Each row was made from one path, in order. Every step used is in the known rows, and no mark comes twice. Write each row's path.
Known rows
nage-nanumep: [ 2.930 -0.527  0.051 -0.262  0.196 -0.916  0.669  0.353 -0.420 -0.794
 -0.534 -1.344 -0.072  0.950  0.500 -0.361 -0.230 -1.799 -1.112 -0.666
  0.584  0.353 -1.207  0.172 -0.407  0.150 -3.051 -0.476 -1.045 -0.277
  0.342]
faka-bolipir-dunisip-nage-nanumep-noro: [ 4.716 -1.076  3.931  2.898 -1.060 -1.639  0.869 -5.886  0.162  1.578
  0.197 -0.104 -2.099 -0.622  3.220 -1.433 -1.287  0.377 -0.745 -0.303
  4.126  0.774 -0.389 -0.081  1.299 -0.957 -2.998 -1.460 -3.599  0.965
 -1.759]
dunisip-nage-faka: [ 1.624 -2.436  2.173  1.409 -0.379 -1.630  0.049 -1.788 -0.425 -0.965
  0.042 -0.846  0.396 -0.480  0.449 -1.768 -0.591 -1.079 -0.382  0.206
  0.975  1.461 -0.733 -2.127  2.524  1.004  1.608  0.057 -1.993 -0.353
 -1.615]
bolipir-pupet-mikomev-faka-nage: [ 2.340 -3.669 -1.849  3.078  0.241  2.165  0.401  0.837  0.084  0.377
  0.672 -0.387 -2.183  0.178  1.087 -0.152  0.201 -0.572 -3.745 -1.306
  1.761 -0.525  0.004  1.287 -1.310 -0.851 -1.057 -1.202 -3.229  1.420
 -0.444]
nage-faka-bolipir: [ 2.334 -3.110  0.473  1.309  0.752 -0.925  0.452 -0.786 -1.197  0.942
 -1.169 -0.436 -0.815 -1.021  1.096  0.194 -0.119  0.091 -1.368  0.653
  0.440 -0.039 -0.935 -0.124  1.826  1.754 -1.227  2.037 -1.091 -0.323
 -1.267]
pupet-mikomev-faka-nage-nanumep: [ 3.415 -3.589 -0.280  0.971 -0.255  1.845 -0.450  1.897 -0.071  0.226
 -0.435 -2.845 -0.223  0.363  2.376  0.982 -0.630 -0.165 -3.349 -0.757
  1.577  0.483  0.229  0.707 -0.543  0.167 -1.686 -1.057 -4.426  0.438
 -0.222]
dunisip-bolipir-pupet-mikomev-faka-nage: [ 2.168 -2.792  0.422  4.992  0.449  1.208  0.389 -1.994  0.636  1.019
  1.455 -0.608 -2.517 -2.089  0.324 -1.348  0.119 -2.256 -2.930 -0.626
  1.928  0.117 -0.296  0.081 -0.350  0.088 -0.901 -1.653 -2.718  1.975
 -1.324]
faka-bolipir: [ 1.764 -0.691  0.204  0.914  0.086  0.014  0.915 -1.413  0.000  2.429
 -0.294 -0.047 -0.433 -2.406  1.034  0.637  0.069 -0.003 -0.625  0.308
  0.445 -0.271 -0.242  0.547  1.053  1.019 -2.421  0.362 -0.054  0.711
 -0.386]
mikomev-faka-bolipir-dunisip: [ 1.727 -2.760  1.471  1.201 -1.558 -0.203 -0.215 -1.366  0.817  3.334
  0.467 -0.358 -2.377 -0.390  4.079 -0.762 -0.194  0.148 -0.866 -0.302
  2.048  0.963 -0.173  1.201 -1.035  1.684  0.234 -1.247 -1.214  0.073
 -1.904]
bolipir-faka: [ 0.258 -1.358 -0.436  0.419 -0.073  0.309  0.892 -1.029 -0.786 -0.748
 -0.841  1.767 -1.856  0.944 -1.049 -1.329  0.128 -1.512  0.748 -0.507
  1.472 -0.356 -1.964  1.529  0.178  0.376  0.956  0.263 -0.115 -0.600
  0.318]
pupet-mikomev: [-0.187 -0.331  0.426  0.727  0.726  2.117 -0.403  0.852 -1.317 -1.437
 -0.853 -0.177 -0.532 -0.021 -1.163  1.494 -1.070  0.659 -0.918  0.466
  0.431 -1.040  1.842  0.235  0.065 -1.538 -0.111 -0.451 -1.962 -0.042
  0.098]
nanumep-noro-pupet-bolipir-dunisip: [ 2.314 -0.505  0.978  2.684 -1.021  0.656 -1.567 -3.158  0.926  0.813
 -1.137 -1.327 -3.543  1.378  3.357  0.456 -0.464  4.352 -0.802  1.031
  2.139 -0.507  1.716 -0.123 -0.670 -0.986  1.319  0.775 -3.422 -1.627
 -0.716]
bolipir-dunisip-nage: [ 0.309 -0.019  3.382  1.531 -1.260 -0.917 -0.115 -3.963  0.264 -0.217
  0.843  0.762 -1.198 -0.256  0.867 -2.010 -1.571 -0.335  1.186 -0.745
  2.949  2.209  0.073 -0.959 -0.158 -0.806  0.889 -1.306 -2.122  0.191
 -1.948]
dunisip-nage-nanumep-noro-pupet-mikomev-faka-bolipir: [ 6.524 -2.789  3.513  3.020 -1.845 -0.612  0.123 -1.915  1.187  2.037
  0.112 -2.957 -1.091 -1.512  4.922 -0.452 -0.366 -0.929 -3.591  0.674
  2.230 -0.229  0.501 -1.000  1.807  0.409 -1.333 -3.040 -5.342 -0.292
 -0.336]
dunisip-bolipir-pupet-mikomev-faka-nage-nanumep-noro: [ 4.952 -3.000  1.147  5.755  0.393  0.379  0.471 -2.934  0.571  0.325
  1.115 -1.442 -3.101 -0.039  1.816 -1.702  0.185 -1.642 -4.059 -0.562
  2.950 -0.771 -0.515  0.232  0.130 -1.294 -2.124 -2.157 -4.368  2.054
 -0.914]
nanumep-noro-pupet-mikomev: [ 1.679 -0.044  1.750  1.998 -0.236  0.976 -1.322 -0.288  0.325 -0.281
 -0.431 -0.191 -1.256  0.290  1.679  1.498 -0.249  2.315 -2.055  1.504
  0.481 -2.264  2.168 -0.490  0.174 -1.994  0.860 -0.183 -3.869 -1.036
  1.019]
pupet-mikomev-faka-bolipir-dunisip-nage-nanumep-noro: [ 4.804 -3.295  3.831  3.221 -1.420  0.573 -0.249 -2.854 -0.156  0.986
 -0.132 -1.628 -2.786  0.531  4.160 -0.582 -1.520  0.648 -2.563  0.103
  4.051 -0.229  1.428  0.414  0.795 -1.362 -0.698 -3.315 -5.536  0.489
 -1.912]
noro-nanumep: [ 0.473  0.859  1.384  0.983  0.051 -1.124 -0.828  0.129  0.900  1.855
  0.302 -0.053 -1.560 -1.619 -0.044  0.088  0.871 -1.103 -0.300  0.306
 -0.672  0.078 -0.305  0.443 -1.618  1.390 -1.341 -0.420 -1.706 -0.169
  0.963]
bolipir-faka-nage-dunisip: [ 1.422 -4.481 -0.418  1.090  0.189 -0.278  0.643 -1.898 -0.698  0.326
 -0.351  1.266 -1.603  0.209  0.034 -0.677 -0.460  0.699  0.513 -0.544
  3.188  1.159 -3.322  0.610 -0.951  1.082 -0.929  1.865 -2.378 -0.012
 -0.062]
nage-dunisip: [ 0.194 -2.497  0.880  0.027  0.336 -1.169 -0.311 -0.444 -0.701 -0.125
  0.268  0.055 -0.856  0.682  0.419  0.050 -0.629  1.550  0.751  0.940
  1.110  0.556 -0.868 -1.180 -1.652  0.431 -0.372  0.137 -0.694 -0.603
 -0.361]
bolipir-dunisip-nage-faka-mikomev: [ 1.064 -2.980  3.988  1.279 -0.407 -1.757 -0.898 -3.499 -0.856 -2.177
  1.150  1.034 -0.971 -0.049 -0.033 -0.858 -2.056  0.410 -0.462  0.358
  3.135  3.002 -1.259 -0.956  1.263 -1.103  0.672 -0.669 -3.054  0.033
 -1.819]
nanumep-noro-pupet-bolipir: [ 2.686 -0.539 -0.302  2.242 -0.837  0.798 -1.169 -1.660  1.110  1.122
 -1.217 -2.193 -2.285  0.544  2.969  0.990  0.365  3.877 -1.484  1.472
  0.552 -1.227  1.656 -0.364  0.627 -0.285  1.247  0.700 -2.608 -1.414
  0.181]
nanumep-noro: [ 0.875  0.104  0.944  1.149 -0.233 -0.314 -0.623 -1.649  0.313 -0.235
  0.151  0.335 -0.743  1.817  1.389 -0.179  0.300  2.691 -0.504  0.757
  0.875 -1.612  0.922  0.018  1.020 -2.101  1.263 -0.179 -1.256  0.394
  0.057]
dunisip-bolipir-pupet-mikomev-faka-nage-nanumep: [ 4.336 -3.081  0.461  4.857  0.593  0.633  0.878 -1.752  0.326  0.526
  1.029 -1.650 -2.614 -1.445  0.775 -1.594  0.002 -3.504 -3.665 -1.104
  2.316  0.385 -1.107  0.211 -0.734  0.122 -3.079 -1.924 -3.356  1.808
 -1.061]

Which path is each row?
[ 3.590 -2.204  4.409  3.725 -2.153  0.215 -1.183 -3.142  1.283  2.504
  0.508 -0.693 -2.728 -1.084  5.045 -0.089 -0.880  1.867 -2.514  1.111
  3.031 -0.450  2.007 -0.543  0.446 -0.708  1.580 -2.122 -5.522 -0.587
 -1.130]  nanumep-noro-pupet-mikomev-faka-bolipir-dunisip-nage
[ 1.185 -2.490  1.542  3.631  1.043 -1.848  0.785 -3.392 -0.273  0.196
  1.558  0.813 -3.022 -0.959 -0.931 -1.952 -0.221 -1.408  0.191  0.598
  2.035  0.424 -1.870 -1.642 -1.747  0.428 -1.588 -0.854 -0.390  0.600
 -1.105]  nage-dunisip-bolipir-pupet
[ 1.084  0.002  0.696  4.075  0.762 -0.833  1.277 -3.372  0.410  0.270
  1.474  0.884 -2.467 -1.711 -1.321 -2.414  0.476 -3.284 -0.749 -0.331
  0.957 -0.134 -1.151 -0.391 -0.199 -0.049 -1.252 -1.241  0.516  1.390
 -0.878]  dunisip-bolipir-pupet
[ 4.869 -2.927  0.204  2.373  0.032  1.020  0.374 -1.296 -0.365 -0.509
 -1.444 -0.108 -1.952  0.501  1.431  0.239 -0.379 -0.147 -2.728 -0.647
  3.132 -0.752 -1.695  1.402  0.044 -0.710 -2.463  1.085 -5.765 -0.558
  1.348]  bolipir-faka-nage-nanumep-noro-pupet-mikomev
[ 1.823 -3.353  2.695  0.665 -0.108 -1.723 -0.436 -1.630 -0.567 -1.932
  1.159 -0.192  0.981 -1.273 -0.602 -0.201 -0.998 -0.339 -1.523  1.118
  1.131  2.222 -1.580 -1.573  3.290 -0.231  0.639 -0.708 -2.133  0.297
 -0.633]  dunisip-nage-faka-mikomev
[ 1.457 -3.028 -1.812  0.557  0.224  1.920  0.026 -1.695 -1.103 -1.451
 -1.675 -0.354 -2.910  0.319 -1.710  1.071 -0.656  1.724 -0.543  0.953
  1.961  0.640 -1.376  2.219  1.601 -0.222  0.044  0.025 -0.745 -0.447
  0.412]  pupet-bolipir-faka-mikomev
[ 4.062 -1.184  3.185  2.078 -0.862 -1.409  1.282 -4.678  0.029  1.703
  0.082 -0.372 -1.580 -1.918  2.246 -1.382 -1.471 -1.577 -0.385 -0.877
  3.579  1.939 -1.022 -0.100  0.611  0.427 -3.870 -1.175 -2.653  0.691
 -1.855]  faka-bolipir-dunisip-nage-nanumep
[ 2.953 -2.554  1.071  2.465 -1.192  1.424 -1.724  0.432  1.564  1.720
  0.255 -1.612 -0.836  0.020  4.326  1.458  0.290  2.877 -3.540  0.822
  1.129 -1.013  1.485 -0.150 -0.081 -0.723  1.358 -0.188 -5.451 -0.393
  0.501]  nanumep-noro-pupet-mikomev-faka-nage
[ 1.784  0.223  1.421  1.464 -0.877 -0.663 -0.925 -0.916  1.395  0.910
  0.288 -0.018 -0.752  0.346  2.720  0.429  0.590  1.876 -1.374  1.103
  0.161 -1.242  0.693 -0.664  0.016 -0.784  0.927  0.247 -2.167 -1.051
  0.947]  nanumep-noro-pupet
[ 3.481 -1.357  1.011  2.106 -1.043  0.432  0.105 -4.215 -0.286 -0.538
 -1.560 -3.038 -2.885  0.771  1.522 -1.299 -1.854  0.817  0.246 -0.757
  3.547  2.257  0.432 -0.311  0.288 -0.016 -1.194 -0.913 -3.055 -0.519
 -2.434]  pupet-bolipir-dunisip-nage-nanumep
[ 4.396 -2.182  4.719  2.813 -2.178 -0.689 -1.113 -2.546  0.786 -0.202
  0.476 -1.660 -2.474  1.275  4.498 -1.469 -1.580 -0.244 -2.180 -0.157
  3.825  1.077  0.761 -0.901 -0.918 -1.177  0.576 -3.090 -6.196 -1.153
 -1.197]  bolipir-dunisip-nage-nanumep-noro-pupet-mikomev-faka
[ 4.987 -2.743 -0.071  1.931 -0.511 -0.532  0.668 -1.913  0.586  0.606
 -0.807  0.013 -1.568  0.646  2.347 -0.711  0.480 -0.632 -2.073 -0.882
  2.828  0.055 -3.149  1.226  0.068  0.295 -2.354  1.473 -4.324 -0.549
  1.244]  bolipir-faka-nage-nanumep-noro-pupet
[ 4.249 -0.541  2.729  1.701 -1.106 -1.760  0.529 -3.196  0.574 -0.650
  0.470 -1.433  0.047  0.777  1.990 -1.721 -0.445 -0.573 -1.038 -0.099
  2.194  0.277 -0.426 -1.269  2.148 -1.372 -1.030 -2.039 -2.915  0.638
 -0.443]  dunisip-nage-nanumep-noro
[ 2.129 -3.459  0.592  3.972  0.988 -1.246  0.742 -3.613  0.415  1.440
  1.792  0.208 -1.708 -2.270  0.097 -1.200 -0.114 -0.235 -0.856 -0.248
  2.646  1.578 -2.406 -1.290 -1.290  0.667 -3.020  0.842 -2.226  1.717
 -1.177]  faka-nage-dunisip-bolipir-pupet
[ 5.711 -2.581  2.833  2.691 -1.112 -0.085 -0.586 -1.278  0.346  1.497
 -0.580 -1.713 -3.197  0.918  5.238  0.429 -0.761  0.521 -3.534  0.400
  2.927 -0.726  0.660  0.779 -1.200 -0.461 -2.286 -1.622 -5.513 -1.143
 -0.196]  nage-nanumep-noro-pupet-mikomev-faka-bolipir-dunisip
[ 1.809 -4.873  1.401  2.089 -0.902 -1.168 -0.821 -1.378  1.413  2.970
  1.693 -2.003 -0.679 -1.399  3.287 -1.121  0.208  0.519 -0.839  0.332
  1.852  2.249 -1.702 -1.375 -1.070  2.806  0.643 -0.537 -2.325  0.647
 -1.568]  mikomev-faka-nage-dunisip-bolipir
[ 1.018 -2.195  3.635  1.903 -0.704 -1.637 -0.460 -3.603 -0.719 -1.371
  0.131  0.410 -1.528  0.727  0.897 -2.334 -1.668 -0.212  0.494 -0.420
  3.000  2.279 -0.463 -1.519  0.601 -0.202  1.599  0.058 -2.917 -0.572
 -2.665]  bolipir-dunisip-nage-faka
[ 4.457 -4.066 -1.823  2.916  0.323  1.550  0.843  1.038 -0.206 -0.279
  0.316 -1.333 -2.299  0.906  1.509 -0.389 -0.082 -1.883 -4.589 -1.799
  2.193 -0.218 -0.896  1.448 -1.594 -0.684 -3.432 -1.625 -3.926  1.252
 -0.159]  bolipir-pupet-mikomev-faka-nage-nanumep
[ 0.310 -2.353  0.210 -0.449  0.261  0.116  0.337 -0.961 -0.953 -1.825
  0.304  2.532 -1.252 -0.011 -2.258  0.398 -0.371 -0.763 -0.593  0.473
  1.718  0.538 -2.813  2.085  1.068 -0.889 -0.257 -0.645 -0.227  0.132
  1.449]  bolipir-faka-mikomev
[ 2.376 -2.819  2.889  1.931 -2.287 -0.770  0.071 -2.993  1.227  3.436
  0.977 -0.752 -1.863 -1.434  4.328 -1.775 -0.460 -0.612 -0.609 -0.374
  2.741  1.827 -0.300  0.130  0.224  1.744  0.846 -2.435 -1.917  0.480
 -2.427]  mikomev-faka-bolipir-dunisip-nage
[ 1.973 -2.943  3.108  2.481 -1.431  1.294 -0.275 -1.870 -0.152  1.730
  0.120 -0.874 -2.121 -1.423  2.740 -0.238 -1.579 -0.021 -1.468  0.070
  2.996  0.700  1.547  0.218  0.312  0.138  0.810 -2.846 -3.799  0.402
 -2.237]  pupet-mikomev-faka-bolipir-dunisip-nage
[ 1.244 -0.571  1.627  1.450 -0.202 -0.200  0.497 -3.233 -0.242  2.188
 -0.189  1.040 -2.107 -1.407  1.525 -0.042 -0.986  0.639  0.168 -0.304
  2.319  0.615 -0.005  0.976 -0.590  0.280 -2.330  0.309 -1.119  0.425
 -1.430]  faka-bolipir-dunisip
[ 1.352 -2.972  1.716  2.366  0.569 -1.229 -0.143 -3.120  0.457  1.708
  1.214 -0.719 -0.282 -2.642  0.627 -0.277 -0.608  0.989  0.233  0.467
  2.064  2.138 -1.757 -1.889 -0.564  1.307 -1.877  1.227 -2.293  1.123
 -1.178]  faka-nage-dunisip-bolipir
[ 1.294 -3.510 -0.050  0.673  0.363 -0.577 -0.297 -1.004  0.075  1.211
  0.540 -0.504  0.295 -0.767  1.234  0.702 -0.560  2.444 -0.270 -0.008
  1.932  1.757 -1.610 -1.015 -1.194  0.749 -1.956  1.813 -2.549  0.639
 -0.448]  faka-nage-dunisip
[ 2.311 -4.945 -2.332  1.890  0.210  1.575  0.346 -2.608 -0.907  0.547
 -2.288 -1.492 -3.162  0.443  0.414  0.179 -0.661  3.028  0.389 -0.004
  3.302  1.114 -1.794  0.960 -0.283  1.527 -0.482  2.265 -2.663 -0.611
 -1.008]  pupet-bolipir-faka-nage-dunisip
[ 1.040 -3.613  0.825 -0.371  1.074 -1.019 -0.937  0.501 -1.385 -2.510
  0.415  0.365  0.250  0.341 -1.161  1.287 -0.626  0.874 -2.094  1.372
  0.216  1.045 -1.721 -0.149  1.742 -0.527 -0.190  0.764 -1.256 -0.225
  0.199]  nage-faka-mikomev
[ 0.209 -1.923  2.802  1.989  0.598 -1.830 -0.225 -2.865 -0.299  0.405
  0.986 -0.223 -1.446 -1.377 -0.227 -1.014 -0.695 -0.208  1.247  1.382
  1.365  1.068 -1.136 -2.199 -1.000  1.194 -0.224 -0.434 -0.554 -0.120
 -1.081]  nage-dunisip-bolipir
[ 2.591 -2.442  0.979  1.438 -0.980  1.390 -0.601  1.800  0.883  3.078
 -0.372 -1.743 -1.306 -2.753  3.254  1.754 -0.059 -0.708 -3.108  0.946
 -0.148 -0.444  1.050  0.148 -0.766  2.043 -0.324 -1.119 -3.014 -1.399
  0.270]  noro-pupet-mikomev-faka-bolipir
[ 3.270 -3.691 -0.735  2.988  1.263 -0.836  1.353 -1.372 -1.266  0.492
 -0.523  0.627 -2.521 -0.607  0.498 -0.866  0.382 -1.125 -2.521 -0.183
  1.058 -0.624 -1.728  0.395  1.015  1.003 -2.695  1.514 -0.992  0.398
 -1.264]  nage-faka-bolipir-pupet
[ 5.857 -4.200  0.034  2.584 -2.096  0.355 -1.344 -1.631  1.976  2.513
 -0.566 -4.041 -2.860  1.544  6.696 -0.216 -0.081  2.712 -3.260 -0.479
  3.225  1.552 -0.403  0.570 -1.362  1.223 -0.622  0.085 -5.554 -0.904
 -1.159]  mikomev-faka-nage-nanumep-noro-pupet-bolipir-dunisip
[ 2.667 -0.489  3.355  1.372 -1.130 -1.594  0.368 -3.671 -0.079 -0.880
  0.439 -0.336 -1.219  0.580  1.369 -2.186 -1.744 -1.775  0.286 -1.273
  3.524  2.423 -0.885 -0.773 -0.416 -0.668 -1.586 -1.650 -2.792  0.020
 -1.643]  bolipir-dunisip-nage-nanumep
[ 2.030 -3.733  0.855  4.430  1.494  0.371  0.478 -3.047 -0.534  0.353
  1.138  0.077 -2.169 -2.283 -0.705 -0.222 -0.945  0.171 -1.494  0.052
  3.006  0.791 -1.167 -1.204 -1.405 -0.409 -3.113  0.367 -3.724  1.677
 -1.083]  faka-nage-dunisip-bolipir-pupet-mikomev
[ 1.400 -4.330  1.797  4.039  0.581 -0.361  0.056 -1.671 -0.487  0.119
  1.488 -0.350 -3.809 -0.347  0.183 -1.550 -0.438 -1.215 -1.261  0.825
  2.187 -0.013 -0.788 -1.173 -2.170  0.334  0.045 -2.427 -1.970  0.331
 -1.521]  nage-dunisip-bolipir-pupet-mikomev-faka
[ 2.631 -5.384  0.276  3.557 -0.439 -1.174  0.110 -1.905  1.322  2.729
  2.240 -1.016 -2.098 -1.039  2.821 -1.982  0.636 -0.692 -1.879 -0.428
  2.385  1.760 -2.501 -0.773 -1.798  1.999 -0.622 -0.933 -2.105  1.281
 -1.579]  mikomev-faka-nage-dunisip-bolipir-pupet
[ 1.472 -2.698 -1.241  2.532  0.150  1.814  0.329  1.293 -0.438 -0.614
  0.413  0.059 -2.904  1.263  0.382 -0.569  0.118 -1.345 -3.028 -0.705
  1.171 -1.315  0.519  1.243 -1.464 -1.124  0.050 -2.404 -1.839  0.523
 -0.438]  bolipir-pupet-mikomev-faka
[ 2.152 -2.735  0.116  0.767 -1.296 -0.091  0.210  0.226  1.011  3.634
  0.319 -1.315 -0.962 -1.240  3.621 -0.174  0.774 -0.316 -1.567  0.260
  0.343  0.210 -0.305  0.926  0.326  2.352  0.189 -1.344 -0.155  0.336
 -0.920]  mikomev-faka-bolipir
[ 6.041 -2.900  1.746  2.295 -1.327 -0.714  0.252 -3.928  0.519 -0.931
 -0.534 -1.795 -2.122 -0.282  1.549 -0.395 -0.697 -0.005 -2.254  0.944
  3.229  1.068 -1.948 -0.030  2.783 -0.640 -1.254 -1.829 -4.280 -0.737
  0.849]  dunisip-nage-nanumep-noro-pupet-bolipir-faka-mikomev
[ 1.381 -2.746  1.734  1.735 -0.622  1.912 -0.609 -0.431 -0.545  1.552
 -0.493 -0.518 -2.724 -0.311  2.465  0.753 -1.302  0.873 -1.667  0.121
  2.271 -0.209  1.587  1.325 -0.905 -0.074  0.172 -1.761 -3.117  0.028
 -1.568]  pupet-mikomev-faka-bolipir-dunisip
[ 1.962 -2.847  1.274  2.673 -0.671  0.385 -0.699 -4.185 -0.900 -0.980
 -1.796 -2.288 -3.134  0.926  1.147 -1.250 -1.812  2.160  0.401  0.046
  3.192  2.135  0.781 -1.004  1.206  0.600  1.783  0.715 -3.139 -1.012
 -3.336]  pupet-bolipir-dunisip-nage-faka
[ 3.101 -3.906 -0.462  3.378  1.818  0.696  1.106 -0.730 -2.212 -0.572
 -1.132  0.519 -2.950 -0.692 -0.430  0.208 -0.458 -0.738 -3.167  0.144
  1.361 -1.437 -0.407  0.664  0.951 -0.149 -2.715  1.095 -2.429  0.324
 -1.143]  nage-faka-bolipir-pupet-mikomev
[ 2.574 -1.520 -0.824  3.261  1.271  1.723  1.728 -1.325 -1.062  0.914
 -0.341  0.930 -2.752 -2.054 -0.552  0.780 -0.302 -0.999 -2.647 -0.261
  1.492 -1.793  0.348  1.448  0.030 -0.997 -3.980 -0.658 -1.553  1.426
 -0.281]  faka-bolipir-pupet-mikomev
